Each row was made from one small tree. The marks that hang from a mark follow it in brackets, in alphabetical order. Every link used is in the known rows. Write each row's tree.
Known rows:
A(S U(P Y)): [  2  -5   1  15   7   3  57   9  70 -11  34 -28  29 -38 -17  15  18  13
  29  12 -11  -9  47  -1  -4   7  13   9  34  43  16  -5  -4   3  -1  46
  22  34   6  25  19  -3]
U(B P): [-29  14  -1   7  24 -18  -2   2  21   7  31  -7  -5 -15  18 -12 -29  15
 -24  10  13  22 -43   8  12 -24  15 -13 -11 -26  10 -20   6 -22 -10 -31
  10  20   7  29 -28 -13]
E(B(U(A))): [ 16   2  -1  21 -28  -3 -16 -29 -52   2 -34 -17 -43  43  -1  -8  21 -25
 -26   7 -26   4  38 -13  -7  16 -12 -29 -38 -43 -40  -8  28 -45  11  24
   0   8  31 -46  -2  21]
P(U(A B(E))): [  0  13  -7 -17 -13  10 -50   8 -81 -27 -18  35  14  40  -4  17  -2  -2
 -18   1   3  10 -47   2   8   0 -18 -27  -2 -15   1  17  -1  11  23 -19
 -24 -46 -23 -47  -3   4]
U(A B P): [-30  20   7  12   8   7  -7   5   6   7   9   0  16  -9   2  -2 -21  10
 -14  27 -23  38 -28   9   2 -17   2 -25   8 -60  -1 -29  11 -41   7  -4
  15   6 -11  23 -19   2]
U(A B Y): [-10   1 -18  -9  -3  46  11   6  -2 -22 -17   7  18  -1  -1  32   4  -5
  10 -13 -15  16   4   5  -2   0  -7  24 -15  -6  -1  12 -19 -11   1  13
   5 -34 -13   5  11  -6]
U(A Y): [  9  13  -2  -8  -5  45  34 -24 -24 -22 -23 -13  -4   8   9  20  -1 -23
  23  -1 -40  26  20  -6  -3  16 -17   6 -25  13  -3   9  -5 -22  12  33
   6 -32  -5 -15  17  17]
U(B(E) Y): [  9  -3   6 -16  19  19  -3  13  15  -4  -3   9  -6   0   5  29 -26   1
 -20 -57  82  -6 -31   4  16 -17  -1  37 -10  50   8  41 -21  74 -25 -35
 -36 -22 -23  16 -11 -28]
Y(U(B)): [-25  -7 -29 -34  19 -10 -21 -13  -6  14  -7  14 -56   9  40 -26 -25   2
 -20  22  45  22 -38   9  -2  -5   7  15  53   2   8 -25  11   4  34  -4
  -3  41  14   3 -16 -13]
P(U(B)): [-27  14 -35 -14  -2  -2 -32 -21 -58 -41  20  33 -23  15  11 -22 -12   5
  -6   0  14   7 -50   5  -1   1   9 -23 -13  -9  27   6 -10  -1  12 -20
  -3 -12   0 -26 -11 -25]
P(U(A B Y)): [-31  10 -33 -21 -18  36  -9  -2 -53 -45 -15  52  41   5 -16   4  18 -14
  27  10 -13  15 -28   9 -14  11  -6   0 -22  -5   3  25 -19  -5  -6  27
  -1 -51 -12 -26  -3 -11]
B(E U(Y)): [ 20  14  12  11   9 -20 -10  -9   3 -17 -27   3 -13  19   4 -39 -18 -23
 -19 -78  28 -25   0  -7  11   4  -7  29 -76  55 -16  44  -2  51 -28 -16
 -55 -13   5 -46  -4  -4]
X(A(S U(B Y))): [ 36 -51 -25 -20   5  -1   2  16  29   3  24  11   8 -58 -21  55  21  26
  68 -38  27 -48  41   0 -16  -4  17  53  45  33  51  -8 -32  45 -12  10
  19  -4 -16  30  45 -26]
U(A(S) B(E) Y): [ 25 -11  -7 -21 -15   7 -20  22  -9  -7 -42  23  24  10 -24  43 -10   1
   9 -44  25 -25   6  -6   9   1 -21  34  28  29  -2  46  -1  56  11   3
   0 -29 -28   4  30   0]
E(B(U(A P Y))): [-10  -1  18  35 -19 -14  14   4  21  10 -26 -20  18   5 -21 -46  34 -34
 -24  13 -57   6  30   2 -13  16   1 -17 -46 -17 -49   6  -4 -40 -34  32
   5  -3  21  -7 -28  20]
X(A(U)): [ 50 -30   3   0  14  18  25 -27  -8  15  56 -25 -40 -37  27  51  17  15
  45   2  13   1  23 -11  -7  12   9  -3  29   0  33 -39   3 -15  21  -5
 -15 -12  -1   9  28 -12]
B(E U): [ 23  11  18  12   4 -42 -39 -23 -20   2 -13   0 -43  33  11 -23 -29 -12
 -28 -58  34 -14 -24 -10  17   0 -11   7 -52  15 -11  25  20  27   6 -31
 -39   4  10 -54   0   5]
E(B): [ 29 -15  -2   0 -11  12  24 -34 -44 -10  16 -47 -79  16  24  38   3  -6
 -40  13  40   4   6 -22   6  11   8 -28  -2  14  -8  -1  19 -27  19   3
   6  -1  28  -7  -7   0]
P(U(A B(E) Y)): [  0   7 -12 -19 -14  28 -37  22 -53 -33 -22  55  41  15 -19  11  10  -9
  -6  -9   8   8 -37   8   4   0 -17   8 -23  24   4  46 -26  42 -16 -14
 -27 -63 -32 -26  -9  -6]
B(U): [-10  20  -5  12   4 -24 -12 -39 -13  -9 -10 -10 -48  34  28 -64 -27 -10
 -12 -23   2 -10  -2  -1   3   9   3  10 -56 -10  -8  -4  28 -21  15   6
  -6  20  23 -49   3   1]
X(A(S)): [ 42 -29 -15 -22   0 -43  -5 -42 -54   4  -3  -6 -70   0  10  22 -22   3
  49 -19 -10 -41  29 -23   1   9  -3   7  18  30  27 -11   9 -12  33  -3
  27 -12  19  -2  36  20]

Which tree is each row?
[  9  -4 -26 -16 -19   8 -32  -9 -30  -6 -21   6  -5  18  -5  42  -1  10
  19   4  -4 -13  18 -11   9  -2 -17  11  23 -20  10  -7  19 -32  44  18
  36  15  -2  -6  34   3]  U(A(S) B)
[  3  -3 -35 -19 -17  24  -1   1   0 -22 -28  14  27  16 -14  19  -6  -4
  24 -15  -2 -21  27  -5  -1   4 -11  31  -2   7   7  22  -7  -9  20  34
  39 -10  -7   1  41  -3]  U(A(S) B Y)
[  2   0  24  10  24  20  13  58  72  14  46  -6  52 -42  -4  17   3  25
 -21 -12  65  10 -25  19  13 -25  19   9  22  22  13  13 -25  62 -49 -42
 -38   5 -38  55 -22 -39]  A(U(B(E) P Y))
[-11   8   4   6 -15  -9  12 -19 -14  -2 -12 -21  -6  13  -2 -10  -6  -1
  10  39 -54   0  19 -12   2   4 -13 -31  19 -14  -9 -14  22 -61  34  32
  47  22  20   3  18  37]  U(A(S) P)
[ -7  15  21   5  27 -14  -8  22  19  21  19   7  -6   2   8   8 -29  18
 -52 -20  54  19 -48   8  23 -35   7 -10  -7   1   1  14   4  32 -25 -68
 -25   9  -6  38 -35 -18]  U(B(E) P)
[-13  12  14   7   4  32  58  -4  14  -6 -16 -18  24 -13   3  -6  -4 -18
   8  19 -57  32  17   2  -5  11  -3 -15 -25  10 -20  -2  -3 -42 -13  11
  14 -14   1  22 -16  23]  U(A P Y)
[-29   1  23 -19  13   1 -45  26  -5  38 -33  12   4   5  16 -10  -7   0
 -35  31  15  34 -51  15  -3 -17  -7  -5  75 -20 -33 -20   4   7  15 -43
 -25  24 -14  34 -43  13]  Y(U(A B(E) P))
[-50  10  -2 -17  12  -2  -4  12  -1  31 -18  12   8  -3  20 -50 -15   2
 -16  56 -15  43 -31  16 -11 -12   2 -14  67 -51 -24 -52   6 -35  29  -1
  -2  27   1  28 -32  12]  Y(U(A B P))
[ 13  -1 -11  13 -14 -14   3 -20  -1  -6 -11 -23 -38  23   1 -25  10 -31
 -34 -29   9 -15  26  -8  -9  15   6  18 -61  28 -29  23   4   5 -30  14
 -11  -5  27 -30 -15  -4]  E(B(U(Y)))
[ 28 -10  13   1  21  31 -11  24   7   5  35  -2   1 -10  16  61   5  32
 -25 -20  92   9 -18   1  18 -17   7  -3  22   3  24  -4   8  55   7 -36
 -33  10 -16  13  20 -46]  A(U(B(E)))
[ 19 -12  21  10  12 -11  -6  42  56  21  38   1  26 -27 -16  32   2  41
 -13  -2  53 -12   5   1  13 -25  10 -10  58   5  22  -1   5  49  -3 -32
  -1  36 -15  39  14 -24]  A(S U(B(E) P))
[ -8 -17  -7   5   9  -4  29  37  89  -2  44   4  55 -51 -20  19  24  25
  20   7  15 -13  25   9  -5  -9  23  18  41   6  32   1 -17  17 -19  19
  22  40  -3  50  10 -30]  A(S U(B P Y))
[  6   0 -18 -24 -32 -22 -63   4 -89 -25 -34  45  17  46 -23   2  10   4
   4  -1  -7 -26 -16 -12   5   7 -22 -25  11   2   6  35   2  19  30  -9
   7 -28  -6 -51  14   9]  P(U(A(S) B(E)))
[ 11 -17  10   5  31  -2  20  20  37  41  71  -7   2 -59  12  30   1  38
  27  17  18   7  -8  10 -17 -20  27  -8  30 -45  33 -56 -17   1 -12 -23
  -1   3 -12  48  -3 -20]  X(A(U(B P)))
[-37  22  11  30  14 -28  16  -9  53  -8  -1  -1   8  -1   1 -79 -27 -21
  -6 -24 -29   6   4  10   3   7  11  15 -81  19 -17   6  -6 -10 -48   4
 -15  19   5 -11 -27   7]  B(U(P Y))
[-30  16 -36 -11 -21  24 -15 -16 -70 -29 -10  33  14  36  -2  -4  15   4
   5  29 -31  17 -40   3 -11   8 -10 -29  -4 -37  13   0   7 -28  22   6
  16 -34  -4 -49   3  -1]  P(U(A B))
[-41  -7  -9 -32  -5 -18 -16   8   3  25 -34  19   2  17   4 -37  -4   5
   4  57 -24  -4  -3   9  -8 -16  -8  -6  81 -25 -15 -35  18 -30  37  11
  43  54   5  22  -8  25]  Y(U(A(S) B P))
[  0   0  -3  29 -38 -51 -17  -9 -21  13 -28 -18 -17  37 -23 -45  20 -14
 -19  31 -48 -32  39 -13 -10   7  -7 -43 -26 -36 -39  -7  34 -55   5  34
  31  25  32  -9  -6  37]  E(B(U(A(S) P)))
[ 26 -25  16   9  31  10  47   2  61  16  60 -23   9 -73   2  10  20  11
  43   5 -21   9  20   3 -17   8  24   3  34   9  20 -23 -28   4 -39   7
 -11  -8 -12  43  -3  -1]  X(A(U(P Y)))
[ 37 -38  -7  -9  23   8  -4  -1   5  21  49 -11 -20 -43  18  66   8  33
  33  -5  41   4   2   3 -17 -13  17  15  41 -29  45 -40 -10  19   1 -22
  -6  -4 -13  19  27 -30]  X(A(U(B)))
[ -1   3  19  41  -3 -46   3 -14   6  12   5 -32 -42  21   8 -54   3 -13
 -53  13  -9   1  12  -5  -4  -2  15 -37 -46 -26 -35 -12  29 -37 -27  -3
  -1  22  40 -10 -38   6]  E(B(U(P)))
[ 39 -33   8  -2  10 -17  54   5  53  17  35 -20   7 -58 -12  24  31   8
  63   6 -29 -29  45  -3 -17   9  16  25  56  43  30 -14 -28  12 -16  19
  22  -7  -9  42  23   3]  X(A(S U(P Y)))
[-12  13  22   0  14  20  -4  41  22  14 -17  15  60 -20 -13  23  -1  -4
 -21  -8  15  23 -22  11   9 -23  -4   5   5  15 -19  19 -20  33 -26 -37
 -32 -27 -25  37 -22  -1]  U(A B(E) P Y)
[ 30  -6 -11  -2  -3  21  48  -2  36 -36  22 -26   7 -26   0  35  30   8
  31  -8  13 -16  52 -11   7  18   1  18  15  54  34  12  -5  15  17  54
  19  21   1  -5  50  -8]  A(S U(Y))
[-16  18 -25 -17 -23  29  17 -26 -64 -61 -20  15   9  25 -10 -18  15 -28
  28  25 -71  23  -8   1 -12  34 -16 -15 -33  15   2  22 -22 -26   9  45
  -4 -51  -4 -45   2  17]  P(U(A Y))
[-15  14   2  18 -19 -35  -3 -11  30   6 -43   4  34  17 -29 -67   3 -23
  20  -5 -66 -18  29  -1  -5  14 -11   1 -44   3 -27  12   4 -28  -9  39
  28  10   8 -25   7  32]  B(U(A(S) P Y))
[ -9  23  37  28  -1 -15  -7  14  15   5 -39   7  36  17 -17 -46 -15 -26
 -12 -27 -16   7 -11   6   3  -1 -14  20 -42   6 -44  26  -7  16 -35  -6
 -34 -11 -14 -21 -17  23]  B(E U(A P Y))
[ -9  -6  -4 -39  23  -9 -42   4 -23  12 -22  14 -44   8  35  -7 -29   5
 -41 -15  84   2 -50   9  11 -18  -3  18  58  25 -10  -1   9  50  15 -43
 -46  20   1   5 -28 -13]  Y(U(B(E)))
[-17  17   4  34 -19 -52 -20 -18  -1   6 -24  -5  10  34  -4 -59 -10 -11
  13   7 -62  -8  28  -9   2  10  -9 -29 -47 -30 -24 -14  26 -49  24  33
  35  14  20 -25  11  36]  B(U(A(S) P))
[ 59 -43  -9 -12   2 -12   5 -28  -9  16  40 -18 -46 -30   6  59  16  23
  59  -2 -10 -31  50 -23  -6  10   5   8  42  18  46 -30   5  -4  34  23
  22   3  11   4  59  -1]  X(A(S U))
[  9   1  34  21  26  12  -8  44  52  15  60 -15  26 -36   6  30  -3  38
 -31   5  56  13 -31  14   9 -29  16 -12  23 -13  21 -10   4  47 -10 -49
 -36  14 -24  41 -14 -35]  A(U(B(E) P))
[ -8   4  15  43 -18 -21  -6 -10 -19  12 -16 -28 -15  29 -11 -40  24 -20
 -33  35 -40   9  22  -4 -19   4   3 -43 -32 -51 -49 -24  22 -60 -12  13
   7   9  26 -16 -30  28]  E(B(U(A P)))
[-32  24   9  25  -6  -8  13  -4  31   3 -22   4  35  12  -8 -74  -9 -28
   6  -1 -73  13  11   8 -15  13   0   2 -67 -25 -32   4  -5 -35 -21  30
  -5  -7   2 -18 -23  28]  B(U(A P Y))
